Every row comes from one small tree of marks. Brackets hold a mark, then the marks that hang from it, in alphabetical order. Every link used is in the known rows. Which tree was each row made from?
Known rows:
(mudit (selu tafev) tesel): 0.81,1.45,0.47,0.88,-0.22,1.29,1.63,1.54,1.74,-0.86,-0.71,-1.66,-3.71,-3.94,1.76,-1.20,-0.12,-0.99,-0.19,-1.17,1.14,3.28,2.54
(tesel mudit tafev): -2.65,-1.37,-1.72,-2.80,2.15,-1.46,-1.24,-1.25,-2.02,-0.01,-1.49,-0.22,1.92,1.45,0.51,0.14,-1.28,1.32,2.18,-0.22,2.57,0.37,-1.85
(gigisa gema kufoz (visi nafi)): -0.95,1.52,-2.21,-2.77,0.14,-0.96,3.33,-0.97,-5.51,0.30,-5.14,0.61,3.41,0.62,-2.30,5.26,-4.61,-2.06,-1.54,-3.44,-0.68,0.31,-3.42
(selu mudit tafev): -0.45,3.63,-2.03,0.77,1.43,1.30,-2.10,0.84,1.28,0.22,1.37,-0.41,-1.14,-2.20,0.46,-2.73,-2.13,-3.26,1.42,0.23,0.56,1.77,-1.53
(selu (mudit (tesel dudi)) tafev): 2.48,1.61,0.16,0.67,0.29,1.81,-2.26,2.14,2.09,0.29,0.43,-1.18,-1.49,-1.62,-2.00,-3.49,0.30,0.95,2.38,2.23,-0.13,2.25,-0.12
(tesel (dudi (kufoz gigisa)) mudit): 0.21,-1.64,0.95,0.54,-0.34,0.95,-1.50,-0.93,-0.39,0.23,3.94,-2.37,-0.04,2.57,-0.10,-0.41,2.86,1.79,1.23,0.69,-1.84,-2.94,-1.28
(tafev (tesel mudit)): -0.34,-3.01,-0.87,-1.02,0.84,-1.64,0.82,0.84,0.80,-0.75,1.00,0.59,0.92,-1.30,-0.13,0.56,1.61,0.09,0.18,-0.19,0.96,-0.76,1.72
(kufoz (gigisa gema (visi nafi))): -2.20,3.05,1.59,-1.54,-0.87,0.39,3.13,-0.11,-2.71,1.41,-2.12,0.41,1.56,1.67,-3.11,1.86,-3.25,-3.10,-2.44,-2.45,-2.86,0.05,-3.20
(selu mudit (tafev tesel)): 0.31,1.23,-1.98,1.37,1.37,0.59,-1.42,1.04,4.32,-0.54,2.09,0.71,-0.47,-3.28,-0.78,-2.16,-0.32,-2.23,0.31,1.14,0.47,0.21,1.41
(kufoz (gigisa gema)): -1.42,-0.29,0.38,0.50,0.87,1.88,1.83,1.02,-1.54,1.72,-0.90,-0.63,-0.63,0.74,-0.02,-0.16,-0.56,-4.36,-2.49,-2.44,-3.01,-0.54,-2.03
(tesel tafev): -1.10,-0.13,-1.75,-1.61,1.88,-0.78,0.02,-1.07,-1.64,1.20,-2.31,1.32,1.19,0.29,0.91,0.51,-2.02,-0.84,0.08,-1.12,1.56,0.09,-2.11
(tesel (dudi (kufoz gigisa)) mudit tafev): -1.24,-2.65,0.02,-0.67,1.04,0.24,-3.15,-2.60,-0.55,0.02,1.98,-1.93,1.74,4.71,-0.17,-0.50,1.61,3.61,1.96,1.56,-0.13,-3.33,-2.42
(kufoz gigisa): -1.07,1.09,1.82,1.16,-0.48,1.60,1.63,0.33,0.06,2.82,0.78,0.78,-1.39,0.04,1.42,0.04,0.30,-3.96,-1.10,-1.52,-1.56,-0.60,-1.52
(selu mudit (tafev (tesel (dudi kufoz)))): 3.15,-0.36,-2.59,2.10,1.39,0.90,-3.37,0.05,4.29,-1.79,4.27,-0.85,0.25,-1.32,-2.04,-2.18,1.22,1.26,0.43,2.65,-0.43,-2.40,1.92
(mudit (selu tafev) (tesel dudi)): 2.67,-0.10,-0.66,1.19,-1.28,1.50,1.20,1.71,1.16,-0.48,-0.78,-2.64,-4.51,-2.57,0.39,-1.35,1.78,2.20,0.10,-0.07,0.73,3.06,3.87
(tesel (dudi kufoz) mudit (tafev selu)): -0.47,-2.30,-2.54,-0.74,0.05,-0.32,-2.14,-1.05,-2.88,-2.24,-0.24,0.40,2.80,3.04,1.16,-0.61,-0.53,3.77,0.82,1.47,1.35,-0.28,0.50
(tafev selu): -0.50,1.30,-0.75,1.42,-1.31,0.89,2.49,1.82,-2.37,0.49,-1.55,2.91,-0.29,-1.60,3.03,0.03,-1.64,-3.75,-2.19,-1.95,0.08,2.45,1.02
(selu (mudit tesel)): 0.68,2.19,2.99,-0.03,-0.05,-0.62,-0.31,1.68,0.85,0.26,-0.69,1.54,0.09,-2.40,-1.61,-1.73,-1.35,-2.85,0.95,0.70,-0.24,2.07,-2.66
(tesel dudi tafev): 0.74,-1.53,-3.11,-1.25,0.37,-0.36,-0.79,-0.71,-2.24,1.58,-2.30,0.46,0.50,1.70,-0.62,0.48,-0.02,2.32,0.41,-0.02,1.10,-0.34,-0.47
(gema (gigisa kufoz (visi nafi))): -2.59,4.62,1.61,-4.00,-0.93,-0.80,2.69,-1.18,-4.79,2.46,-2.22,0.89,0.47,-0.15,0.20,5.38,-3.01,-3.35,0.78,-3.49,0.64,0.72,-5.13
(tafev tesel): 1.10,-1.59,-0.89,0.17,0.43,-1.07,1.95,1.15,1.32,0.43,-0.01,2.06,0.33,-2.27,-0.06,0.97,0.79,-2.02,-1.95,-0.90,-0.10,-0.83,1.62
(visi nafi): 0.91,2.36,-1.00,-2.49,0.31,-1.62,3.53,0.30,-2.38,0.58,0.45,0.98,-1.21,-2.32,-1.01,1.63,-2.70,-2.60,-0.46,-1.87,-0.28,0.84,-0.87
(dudi kufoz (tesel (tafev selu))): -0.90,0.50,1.65,0.49,1.75,-2.38,0.47,-1.74,-0.25,-1.52,-1.57,2.89,1.80,2.26,3.50,1.57,-1.76,0.07,-1.77,0.70,-0.26,-1.34,0.83
(dudi kufoz (tesel mudit tafev)): -1.57,-0.96,1.45,-2.48,3.94,-4.01,-1.74,-2.83,-0.03,-2.34,0.30,-0.77,2.10,3.06,1.62,1.58,-0.01,3.41,1.45,1.10,0.54,-3.36,-1.08

Which tree is each row?
-3.27,-0.93,-1.54,-1.37,0.24,-0.69,-0.39,-0.28,-2.61,-0.70,-2.43,1.95,2.17,1.34,2.20,-0.70,-2.30,0.27,1.01,-0.03,2.65,2.55,-0.06 | (tesel mudit (tafev selu))
-1.74,4.10,3.12,-1.22,-2.30,-0.12,2.73,-0.69,-1.29,2.69,-0.29,2.05,0.93,0.88,-1.61,1.93,-2.23,-2.58,-0.78,-1.22,-1.48,-0.04,-2.61 | (kufoz (gigisa (visi nafi)))
2.48,-1.97,-0.45,2.56,0.74,2.99,-0.97,-0.54,4.76,0.29,4.62,-1.15,-0.93,0.51,0.32,-0.91,3.50,0.98,-1.14,1.42,-2.18,-4.01,2.67 | (selu (tafev (tesel (dudi (kufoz gigisa)))))
-0.08,2.41,3.00,1.55,-2.09,0.29,0.60,2.81,0.18,-0.25,-1.73,3.45,0.36,-2.69,0.09,-2.25,-2.15,-3.78,-0.11,0.74,-0.10,4.38,-0.63 | (tafev (selu (mudit tesel)))
0.53,3.00,1.33,0.43,1.40,1.45,-1.74,1.83,2.76,-0.23,0.25,-0.27,-0.87,-3.12,-0.52,-3.09,-1.30,-2.47,2.07,1.18,0.25,2.62,-1.58 | (selu (mudit tesel) tafev)
4.24,-0.88,1.84,-0.04,0.55,0.51,0.14,1.13,-0.69,-0.82,0.30,-0.60,0.46,-0.39,-0.72,-0.06,1.19,1.36,0.00,0.52,-1.72,-1.33,-0.69 | (mudit (tesel (dudi kufoz)))
0.57,-1.53,3.85,1.41,-1.45,2.02,-0.59,-0.36,0.61,0.46,-1.21,1.92,1.58,2.96,0.85,-0.86,0.67,1.34,-0.43,1.90,-1.30,-0.34,-0.52 | (mudit (tesel (dudi (kufoz gigisa)) (tafev selu)))
0.99,-1.89,3.35,1.15,-1.69,0.41,-0.55,-1.94,1.38,-0.28,-0.32,-1.40,-1.01,1.83,-0.48,0.08,2.01,2.83,-0.38,1.17,-0.18,-1.22,0.16 | (mudit selu (tesel (dudi (kufoz gigisa)) tafev))
-0.56,-1.95,-2.53,-0.85,2.37,0.50,-0.49,0.81,2.63,-1.15,1.95,-0.72,-0.05,-1.95,0.86,-0.99,1.23,0.58,1.20,0.24,1.34,-0.27,2.65 | (selu (tafev (tesel mudit)))
1.90,-0.35,0.04,3.39,0.04,2.26,-3.39,-0.46,6.00,-0.17,5.40,-0.88,-0.68,0.19,-1.68,-2.53,2.52,0.44,0.29,3.08,-1.98,-3.36,1.08 | (selu mudit (tafev (tesel (dudi (kufoz gigisa)))))
0.45,1.54,2.42,1.94,-1.82,1.95,-0.87,-1.05,-0.61,1.32,0.84,0.43,2.11,3.42,0.08,0.71,1.09,0.71,-1.06,0.02,-2.52,-3.23,-2.32 | (tesel (dudi (kufoz (gigisa visi))))
-3.05,-1.25,0.53,-1.58,0.57,-5.02,0.17,-1.96,-0.48,-1.34,-1.87,-1.58,-1.64,1.05,1.32,1.84,0.60,3.79,0.73,-0.04,2.83,0.36,1.99 | (dudi (tesel (mudit selu) tafev))
0.96,-4.64,-2.47,0.67,-2.60,-2.09,0.91,0.69,0.39,-1.35,0.92,-1.50,-2.24,-1.55,-1.61,0.80,4.02,3.97,-0.42,-0.04,1.86,0.35,5.68 | (tafev (tesel dudi (mudit selu)))
-0.96,-2.63,-0.86,0.37,-1.11,-0.88,1.71,1.59,0.08,-1.28,0.10,2.84,1.34,-1.67,1.30,0.00,0.69,-0.68,-1.27,0.00,1.06,1.43,3.61 | (tafev selu (tesel mudit))
1.91,-2.13,0.36,-1.75,0.39,-0.40,-0.25,0.30,-0.89,0.84,-3.62,0.75,0.98,0.91,-1.43,-0.27,0.30,3.22,1.16,1.14,0.66,0.87,-0.65 | (mudit (tesel dudi tafev))
-1.80,0.53,-0.33,0.15,0.62,-2.50,0.78,-0.37,1.37,-1.64,1.06,-3.51,-4.25,-1.24,2.69,0.40,1.49,2.22,0.56,-0.22,1.60,1.28,4.46 | (dudi (tesel (mudit (selu tafev))))
-3.02,-1.35,-2.20,-1.43,0.03,-2.16,-0.50,-1.51,-2.03,-1.12,-1.63,-1.34,-0.49,-0.05,0.79,0.22,-0.67,1.85,1.25,-1.04,3.86,1.73,0.27 | (tesel (mudit selu) tafev)
-1.84,0.59,-2.96,-0.09,0.23,0.43,0.13,0.08,0.00,-1.64,1.23,-3.70,-3.28,-2.33,2.46,-1.21,0.05,0.36,1.11,-1.37,2.54,2.41,2.73 | (tesel (mudit (selu tafev)))
3.34,0.59,2.35,0.78,0.04,-0.26,-2.15,0.88,0.90,-1.15,1.22,-0.14,0.80,-0.78,-2.54,-1.75,0.32,0.65,1.26,2.23,-1.34,-0.52,-2.04 | (selu (mudit (tesel (dudi kufoz))))
0.49,1.61,0.77,-0.76,-0.88,0.75,1.35,-0.97,-2.90,-0.04,0.03,-1.24,2.49,3.53,-4.07,1.77,-1.54,0.63,-2.44,-0.98,-4.46,-2.34,-2.47 | (tesel (dudi (kufoz (gigisa gema (visi nafi)))))
-3.54,3.05,1.73,-1.77,-0.64,0.73,0.67,-0.82,-4.23,2.80,-3.01,0.86,1.02,0.54,2.44,4.13,-1.29,-3.82,0.43,-3.55,0.74,0.50,-5.06 | (gema (gigisa kufoz visi))
1.96,-1.89,-1.02,3.91,-1.40,2.08,-0.30,-0.93,4.74,-0.64,4.45,-2.49,-3.22,-0.65,0.49,-0.35,3.91,1.57,-1.99,0.44,-1.12,-2.64,4.99 | (mudit (selu (tafev (tesel (dudi (kufoz gigisa))))))
1.31,-0.52,0.85,-0.97,-0.15,-1.17,-2.56,0.36,0.35,0.51,-2.64,0.97,1.36,0.59,-3.42,-1.77,-0.55,2.25,2.50,2.39,1.01,1.51,-2.36 | (selu (mudit (tesel dudi tafev)))
1.67,-0.21,1.06,1.93,-0.55,1.73,-0.21,-0.63,-0.01,1.23,2.96,-0.75,-0.79,1.75,0.44,0.11,1.96,-0.44,-0.82,-0.09,-2.70,-3.27,-1.23 | (tesel (dudi (kufoz gigisa)))
2.15,-2.93,-1.85,2.22,-2.87,0.41,2.20,2.36,0.04,0.19,-0.80,3.28,-0.16,-1.12,0.22,0.37,1.94,0.18,-2.97,0.29,-0.13,0.96,5.25 | (tafev selu (tesel dudi))
